Known rows, with every step that occurs:
y b: [ -2  -7   1  -4 -10  -6   1   0  -5  -6  -4   4  10   2  -6  -2 -10   1
  -4  -1  13   7  -7   4   6  -4  -6  -1   2]
b h: [ -4   3   1  -4   0  -3  -1   1  -4  -6  12 -13  -4   4  -6   5   0 -10
   8   0  -1  -2  -7   4   1  -8   4  -8 -10]
d c: [-17   3   2 -11  -1   9   4  -7   4   3   1  -2  -1   8  -6  -8   2   6
  -3  -1   7   0   0  12  -9   7   2  -6  14]
e r c: [-2 -8  0 -5  0  2 -1 -6  9 10 -4  0  1  0 -1 -5 10  1  5  0 -2 -5 -5  3
 -3  5 -1 -8  1]
e h: [  4   1   6   7   0  -1  -1  -1 -13  -5  10   4  -2  -8  -7  -6  -6   0
  -1   1 -13   1  -8  -3  -2   0  -1  -6   5]
k y c r e h: [  3  -5  -2  -4   0  -6  -2 -11 -14  -7   0  33  -4 -17 -16  11 -13  -4
  -2  -7 -27   6   4 -13   9   5 -12  12 -13]
y b h c: [-15  -2   3  -9  -9  -9  -5   6  -2 -19  -2  -5   2  18  -8   7  -7 -10
   6  -5  18   9 -14  10  10 -14  -6  -4 -11]
d c r: [-19   4   1 -10   8  15   8  -5   5   9  -8  12   2   2  -5  -5  -2   5
   1   0   0  -1  16  12 -11  11   2   6  13]
y b h c r: [-17  -2   1  -9   0  -3   2   7  -1 -14 -10   9   4  11  -7  10 -12  -9
  11  -4  12   8   2  10   7 -11  -7   8 -11]
b h c y: [-15   4  -1  -5   5  -7  -4  -9   9 -15   9   3 -12  19  -7  18   2 -15
  17  -4   3  -6  -4  10   4 -11   7   2  -4]
y c r e d k: [  1 -18  -1  -2   5   7  -2  -1  -6   1 -16  31   0 -11  -5  -6   0   1
  -1  -5   4   7   4   5  -1  18 -14  11 -13]
a b: [10 -3 -2 -1 -8 -6  0 -6  5  8 -2 -1 -1  2 -4 -3 -3 -5  4  4 -9  0 -1  6
  5  9  3  1 -3]
e d c: [-15   3   7  -8  -1   8   3 -12   2   0   1   8  -5  -5  -5 -14   6  12
 -16   2   7   0  -4  14 -10  11  -1  -6  18]
c r e h b: [ -2  -3   6   8  -6  -3   4   3 -10  -4  -9  13  18  -6  -5  -3 -15  -8
   1   3  -9  11   4   2  -4   0 -19   9  17]
r c y: [ -1  -9  -3  -4   5   2   1 -15  10   9   3  11  -6  13  -8   6   5  -9
  20  -4 -12  -6   4  10  -8  -4  14   2   8]
c r e d: [  2  -3   1  -1  -1   1   5  -8  -3   3 -16  20   4 -17   1   0  -4   5
  -2   0  -9   2  11   2  -5  11 -10  10   3]
b h c: [-14   5   2  -5   1  -4  -6   6   2 -12   3  -9  -8  15  -3   9   2 -11
  10  -4   6   2  -7   5   3 -10  -1  -4 -12]
k y b h c: [-16   0   0 -16 -11 -14  -5  -4   0 -22   3   6  -3  15 -13  21  -7 -10
  -8 -10  10   7 -12   8  17 -15  -5   2 -17]
c r e: [  2  -3  -4  -4   0   1   5  -1  -1   6 -15  10   9  -5   1   5  -8  -3
  10  -3 -10   2  16  -1  -4   8  -6   9  -2]
k y b: [ -2  -5  -3 -11 -12 -10   2 -10  -1  -9   0  15   4  -1 -10  11  -9   0
 -19  -6   4   5  -5   1  14  -5  -5   5  -5]
c y: [ -1  -1  -4   0   5  -2   2 -15   8  -2   6  11  -4   3  -5   9   1  -4
   8   0  -4  -7   3   5   0  -2   8   6   7]
c r e s: [ -6  -5   0   0   4  -2   8  -4   5   4 -13  11   1 -23  -6   3   2 -10
  14 -11 -14   6  18 -10  -6   2   3   8  14]
r e d k y c: [  4 -16  -3 -10  -7  -4  -7 -12  -4  -7  -3  29  -9  -7 -11   3   4   0
 -21 -10   1   7 -12   3   8  13 -13   4 -19]
k y: [ -1   2  -3  -6  -3  -4   0 -11   2  -3   5  12  -4  -3  -5  13   1  -1
 -14  -5  -9  -2   2  -1   8  -1   2   6  -5]
d c y b h: [-24  -1   0 -20  -6  -1   5 -20   5 -13  14   0   1  18 -21   2  -8  -8
   8  -2  13  -1 -10  23  -2  -7   9 -11  13]
d k y b h c: [-15  -8  -2 -16  -7  -8  -4   2  -2 -19   3   9  -4  22 -15  15  -3 -13
 -12 -14  18   6 -16  15  14  -8  -5   0 -21]
h c s: [-12   5   1  11   5   2  -6   2  18 -11  -6   4 -16   6   0  -1   7 -10
   9 -11   7   6   9   1   8  -7   0   0   8]
a b h c: [ -4   2   0  -6  -8 -10  -5   1   7  -3   4  -9  -9  17  -6   6   0 -15
  13   0  -3   1  -8  11   8  -2   3  -2 -13]

Rows:
[ -7  -2   1  -1   1   0   0  -3   4  -3 -25  24   0  -6   3   4  -2   4
   0  -3  -2   5  11   6  -2   9 -14  16   0] -> h c r e d
[-11   0   5 -13 -10   3   2 -14   0   1  -5   4   1  -3  -7 -13   3   9
  -9   0   5   3  -5  13 -11  14  -6  -9  16] -> r e d c
[ -6   0  -3   5   1  -2  -8 -14  13 -11   6  19 -21  -9 -12   7   8 -10
  -5 -13  -4   6   5  -9  19  -7   1   3  -7] -> k y c s
[-12  -5  -3  -4  -4  -9  -3 -11   8 -16  -7  19   1  16  -8  10  -7  -3
   7  -6  16   4  -4  11  10  -8  -3  10   5] -> h c y b
[ -4  -7  -2   0  10   5  -2   1  -2   0  -9  21  -2  -8  -3   2  -4   0
   8  -1  -2   5  11  -7   4   2  -6  15 -12] -> y c r
[-15  -5  -1 -13  -8  -8   0   6  -4 -13 -17   4  10  14  -8  13 -16 -12
  18  -7   9  11   1   9   5  -7 -12   6 -14] -> y b h c r e
[  3  -9  -4  -8   1   3   6 -11  -1   3 -12  34   0 -10  -5   9  -1   0
 -20  -8  -9  -1  10   9  -1  17  -8  15  -7] -> c r e d k y
[-18   4   5  -7   8  14   8 -13   4   6  -9  22  -2 -12  -4 -11   1  12
 -11   3   0  -1  12  14 -12  14  -2   7  19] -> e d c r
[ -6  -2   0  12   5   2  -8  -4  11 -10   2   7 -17  -6  -7  -6   6  -9
  12  -8   5   8   3  -7  12  -6  -1  -3  -1] -> y c s
[-12   3   4  -8   1   8   7  -7 -10   4  -3  13   6  -5 -13 -10 -13   2
   6  -2 -16   3   8   6 -14  14  -5  -3  18] -> d c r e h
[  1 -10   1  -1   1   1  -3  -8  -6  -3 -17  28   0 -18  -4  -2  -4   5
   3   0  -4   7   7  -4   2  10 -15  13  -8] -> y c r e d
[  2  -7  -3  -9  -2  -4  -2 -18  -3  -4 -13  39  -5 -22  -8  12  -3   3
 -13  -5 -12   6   7  -6   9   9 -13  19 -14] -> k y c r e d
[-18   0  -3 -15  -2  -8   2  -3   0 -15  -6  21   1   9 -11  24 -11 -10
  -4  -9   4   6   4   7  14 -11  -5  14 -16] -> k y b h c r
[ -1 -15  -9 -12   3   2  -1  -5  -2   1 -12  33  -1  -1 -10  12  -3  -7
  -4 -13  -6   5   9   0   7  14 -11  16 -21] -> d k y c r e
[  1 -10  -5  -5   2   0  -3   0  -3   1 -15  18   4  -6  -4   4  -7  -3
  15  -3  -5   7  10  -7   3   7 -12  12 -12] -> y c r e
[-12   2  -2  -9   1  -4  -1   6   1  -6 -12   1   1  11  -2  14  -5 -13
  19  -6  -4   3   7   5   0  -3  -7   6 -13] -> b h c r e
[ -4  -7   1  -2 -12 -15  -3 -12  -8 -21  -4  19   5  10 -16   5 -17  -6
  12  -8  -1   8 -13   9   7  -4 -10   1   7] -> r e h c y b
[ -2   0   5   2  -7  -8  -7   2 -10 -11  -4   5  -1   6  -6  -1  -8  -3
   6  -7 -10   7 -10  -2   0   2 -12  -3   1] -> r e h c
[  1  -7   0  -3   0   2   2 -11   0  -2   3  25  -9  -7  -5   4   7   3
 -30  -6  -1  -2  -5   9   3  10  -2   5  -5] -> e d k y
[ -9 -13  -1 -13  -6  -8   1 -21   9  -5   9   2   3  10 -18   6   1 -12
  17  -1   5  -7 -16  15   3  -8   5 -11  -2] -> e r c y b h
[ -7 -12  -2 -13  -5  -6   2 -14   3  -4   9   1  -1  19 -20   8  -4 -17
  25  -5   0  -1 -11  17  -2 -16  11  -7  -2] -> r c y b h
[-22  -2   2 -12   3   6  12 -10   8   7 -10  10   0 -15 -12  -4   6  -5
  10 -13  -7   6  19   1 -14   9   5   1  27] -> d c r e s
[ -8  -1  -3  -4   2  -1   0   5   5   0 -24  13   5   6   3  10  -5  -3
  13  -7  -2   5  15   1  -1   6 -11  16  -4] -> h c r e
[ -3  -1  -4 -10  -8  -9   0   0   6   3 -13   0  -1  13  -6  12  -9 -17
  24  -2 -13   3   7  10   4   5  -3   7 -16] -> a b h c r e
[-11   2   3  -5   0  -2  -2  -2  -2  -9 -14  11  -3  -1  -1   9  -2  -6
   8  -3  -2   3   4   8  -2   0  -9   7  -8] -> b h c r e d
[  4  -1   1   4   0   1   5   0 -15   1  -5  14   6 -13  -7  -1 -15  -3
   8  -1 -23   3   7  -4  -6   7  -9   3   4] -> c r e h
[  3 -17  -3 -13 -17  -9   1 -12  -6  -9  -8  25   6  -3 -12   3  -6   1
 -28 -10  10   8 -13  13   8   9 -14   1  -7] -> r e d k y b
[  3  -8   1   3   2  -1  -2  -1 -17  -5  -5  22   2 -14 -11  -4 -14  -3
  13  -3 -18   8   2 -10   1   6 -14   5  -8] -> y c r e h
